Each row comes from the steps of one walk. Every step used is in the known rows, and no mark comes twice. Write the walk behind each row, first mark first.
Known rows:
P -> V: [  0 -11  -3  45  -5  23  -9   6  43  31   8  -8   1 -31   8 -37  11  27
  47   9   5 -53]
E -> V: [ -9  -6   6  31   9  21   3 -12  10  28  31 -20  -5 -30   8 -11  12  31
  34  -3  29 -67]
P -> W -> E: [  4 -15  12  21  15  -4  -3  -1   2  37 -24  -1  -7 -70   1 -14 -12  32
  22  16  32  29]
P -> W -> E -> V: [  9 -26   4  18  17   0   3 -11 -21  43  16 -21  -9 -46   4  -6  -5  35
  24   7  40   0]
E -> F -> K -> V -> P -> W: [ 12 -21   0   1  -4  16   3  11  26  18   3  18   4  27  25 -22   5  34
  -5  -7  12   3]
F -> E: [-10   1   5  23  21   5  -1  -5  27  10   1 -18  -4 -60   9 -23   2  28
  17   2  19 -23]
V -> P: [-24   9  41  44  10  15  -8  -8  41  18  -3 -27   6 -36  14 -23 -14  28
  29   1   0 -38]
V -> K -> W -> E: [  3 -20  34 -10   4  -1  -6  -6 -24  10 -21  -8  -9 -61   4  22 -44  31
   0  22   0  39]
A -> W: [-13   6   6   2   1  32  -3   0  20  20 -23  10  -4 -30   1 -11  -8  22
   7   3  17 -27]
P -> W -> E -> F -> K: [ 19 -21   8 -33   4   6  -3  13 -19  27 -42  30 -13   1   4 -23  -4  37
  24   1  32  39]
A -> W -> P -> V: [  3   0  -6  -7 -14  33 -18  16  24  23 -18  -4   6  21   0 -31 -12  21
  33   2 -16 -37]
V -> K -> W: [-15 -10  34 -15  -6  17  -2  -3  -7  12   2   0  -3 -40   6  21 -21  31
  -9  12  13  10]
A -> W -> P -> V -> K -> F -> E: [ 37   3 -18 -24 -11  16  -5  11  41  -1   9  -2  -7  34   3 -17 -47  26
  -3   1 -42  21]
V -> K: [-13   6  21   8  -1  24   4  -7  36  17  -4  -1   0 -47   0   1 -12  37
  11  14  10 -16]
E -> V -> P: [-20  -3  35  42  12  18   0 -17  21  22  35 -46   3 -12  16 -17  -5  30
  29  -7   7 -67]
V -> P -> W -> E: [ -5 -12  41  34  18  -7  -7  -6  14  33 -19 -25   2 -51   8 -19 -31  32
  17  11  10  30]
A -> W -> P: [-13  15  11 -19  -2  28 -15   7  10  13 -30   3   1  -2  -4 -11 -18  22
  21  -1   3 -24]
E -> F -> K -> W: [  1 -15  23 -47  -7  21 -12  15 -29   7 -21  31 -11  26  13  -8   6  28
  13  -8  26   0]
E -> F -> K -> V -> P: [  9 -12   1  18  -3  21  -2   6  38   1  -6   9   2  23  28 -26   3  30
  14  -9 -10 -33]
E -> V -> P -> W -> A: [ -8  -6  10   9   6  13   8 -15  38  37  37 -38   1 -32  12  -3  -5  21
  -3  14  40 -18]
K -> W -> E -> F: [  1 -17   7  -6   3  -3 -16   7 -48   9 -22   8 -11 -32   8  -8 -22  28
  35   4  13  15]
A -> W -> E: [  4  -6   6   9   9  15  -7  -4   0  17 -45   3 -10 -51   0 -11 -29  22
  12  11   7   0]
K -> F -> E -> V -> P -> W: [ 16 -10  14  30  23  -7   7 -13  25  22  67 -34  -9  -4  20 -19 -20  31
  -2 -13  12   7]
V -> P -> W: [-22   0  40  25  10  11  -3  -3  32  35   4 -16   8 -29  10 -21  -9  33
   9   3  22  -1]
E -> V -> K -> W -> P: [-10 -10  32 -41  -6  16  -5  -5 -38  11  31 -27   1  12   4  28 -24  33
   9   1   4 -12]

Which walk is each row?
[ 19 -15 -27   6  -7  23   1  11  23   5  -8  34  -7   4  21 -20  20  31
  16  -5  15 -34] => E -> F -> K -> V
[ 38 -37 -27  -3   1   1   1  12  -2  21 -25  34 -11 -11  16 -15   1  34
   8   5  24  33] => P -> W -> E -> F -> K -> V
[  8 -18  -4 -18 -22  20  -3   3  33  19  11  -9  -3 -37   7  11 -18  17
  -9  35   8   5] => P -> V -> K -> W -> A
[ -6  -8  -2  20  24   9   8 -15   7  14  41 -36  -7 -35  12 -15   9  30
  19  -8  25 -51] => F -> E -> V
[ 10 -16   8 -17   4  24  10 -17 -17  17  -2 -16 -11 -21  -2  18 -37  32
  -7   9   1  -8] => A -> W -> E -> V -> K
[ 38 -12  -5  -1   0  13   9 -17   2  11  13   3 -23 -11   1  15 -54  30
  -5   6 -10  12] => A -> W -> E -> V -> K -> F
[ 16 -26  31 -36 -13  19 -25  23 -11  16 -19  -1  -1  41  14 -16  -3  22
  27   0  -7  -6] => F -> K -> W -> P -> V
[ 13 -22 -16  41   6  -8  -2   1  11  19   0  -7   3 -32  21 -22 -22  34
  16   7  -2  20] => K -> V -> P -> W -> E -> F
[  2 -15  15 -32  -5   1  -6   2 -40   3 -22   5 -10 -23   3  10 -39  36
  13  12  -1  38] => V -> K -> W -> E -> F
[-13   5  17  12   3   9  -1  -5  58  32  -2 -18   4 -55   9 -10 -14  20
  -2  23  34  10] => V -> P -> W -> A
[  1   0   8 -22  -4  27  -5  12  10  12 -28  30  -8  16   9 -28  14  33
  34 -10  24 -26] => E -> F -> K
[  5 -34  21  11  14  -3  -8 -11 -52  20  15 -27 -14 -46  13   8 -17  25
  21   5  20  -9] => K -> W -> E -> V
[ 20   7   0  15   9   1   6  -8  50  -2  21   2 -14 -43   7  -6 -30  34
  -1   6  -3  21] => V -> K -> F -> E
[ -5 -12  24 -50   9   3  -2  -7 -41  -2  38 -43  -2   8   8  24 -27  33
  -8  -3   0   4] => F -> E -> V -> K -> W -> P
[-15   1  38 -39  -8  12 -13   5 -13   6  -9  -7   3 -10   1  20 -32  31
   7   9  -3  15] => V -> K -> W -> P
[  2  -1  -7  18   6   3 -10   2  -5  13 -31   6  -9 -42   3 -27 -14  33
  56   6  10 -13] => W -> E -> F
[ -1 -25  19  -3 -16  21  -6   5   8  22  15  -8   1 -15   9   3 -15  30
   5  16  -4  -3] => P -> V -> K -> W
[ 31   6 -10 -13 -26  29  -9  12  46  11   0  14  -5  37  -1 -14 -43  27
  14   5 -38   5] => A -> W -> P -> V -> K -> F
[ -7  -7  19  12   9  -3  -7   2  -3  27 -19 -11   1 -17   8 -29 -27  36
  31   3   7  25] => V -> P -> W -> E -> F
[ 21 -16 -24 -14 -10  14   5   8  54  15  -3  18   0   6  24 -11   3  21
 -16  12  25  12] => E -> F -> K -> V -> P -> W -> A
[ 13  -1  14  47  23  -3   2 -17  33   4  61 -43 -12  -9  23 -22 -24  27
  16 -15  -9 -29] => K -> F -> E -> V -> P
[ 32  -7 -16  30  -2   6   3   1  63   8  35  -6 -11 -21  10 -24 -24  32
  10   8 -22   5] => P -> V -> K -> F -> E
[  0   0   2  24  -7  19 -19  13  35  27  -4 -17   7  -3   5 -36   1  28
  61   5 -10 -47] => W -> P -> V
[ 29 -38  20  28  13  -5  -1  -1  24  22 -22  -4  -1 -29  24 -10 -18  29
 -13  11   2  35] => F -> K -> V -> P -> W -> E
[ 36 -28 -28  15   1   5  -3   8   6   3 -32  26 -13 -18  18 -18  -1  30
  26   4   3  -5] => W -> E -> F -> K -> V
[  6 -10 -20  41   0   5   5  -6  71  26  17 -12   6 -68  21  -3  -7  17
 -18  27  23   3] => K -> V -> P -> W -> A
[ -4 -15   4  55   6   6   2  -4  45  29  22 -12  10 -43  22 -14  -4  29
  -7   8  12  -6] => K -> V -> P -> W
[ 33   2 -11   4  -5   3  -7   8  53   0  24 -13  -5  10   5 -24 -35  33
  27   5 -37  11] => W -> P -> V -> K -> F -> E
[  1 -21  42 -28   1  18 -12   7 -14  14 -22  16 -11 -10  15   3   2  23
  -2   0  27   3] => F -> K -> W
[ 39 -27 -33 -17  -4  19  -2  10  -7   0 -45  38 -14   8  15 -12 -15  24
  -2   1  -3   5] => A -> W -> E -> F -> K -> V
[ 19  -1   3  24  -3  17  10 -15  31  16  49  -2 -16 -16   5   5 -18  37
  17   0   7 -23] => E -> V -> K -> F
[-14 -14  25  14  27   3   9 -14   8  28  52 -53   3 -13  18 -17  -5  33
  -5  -9  23 -14] => F -> E -> V -> P -> W
[  9 -10   2 -61 -14  20  -8  13  -2   4 -28  31 -15   3  13   2   2  14
   2  10  39  10] => E -> F -> K -> W -> A
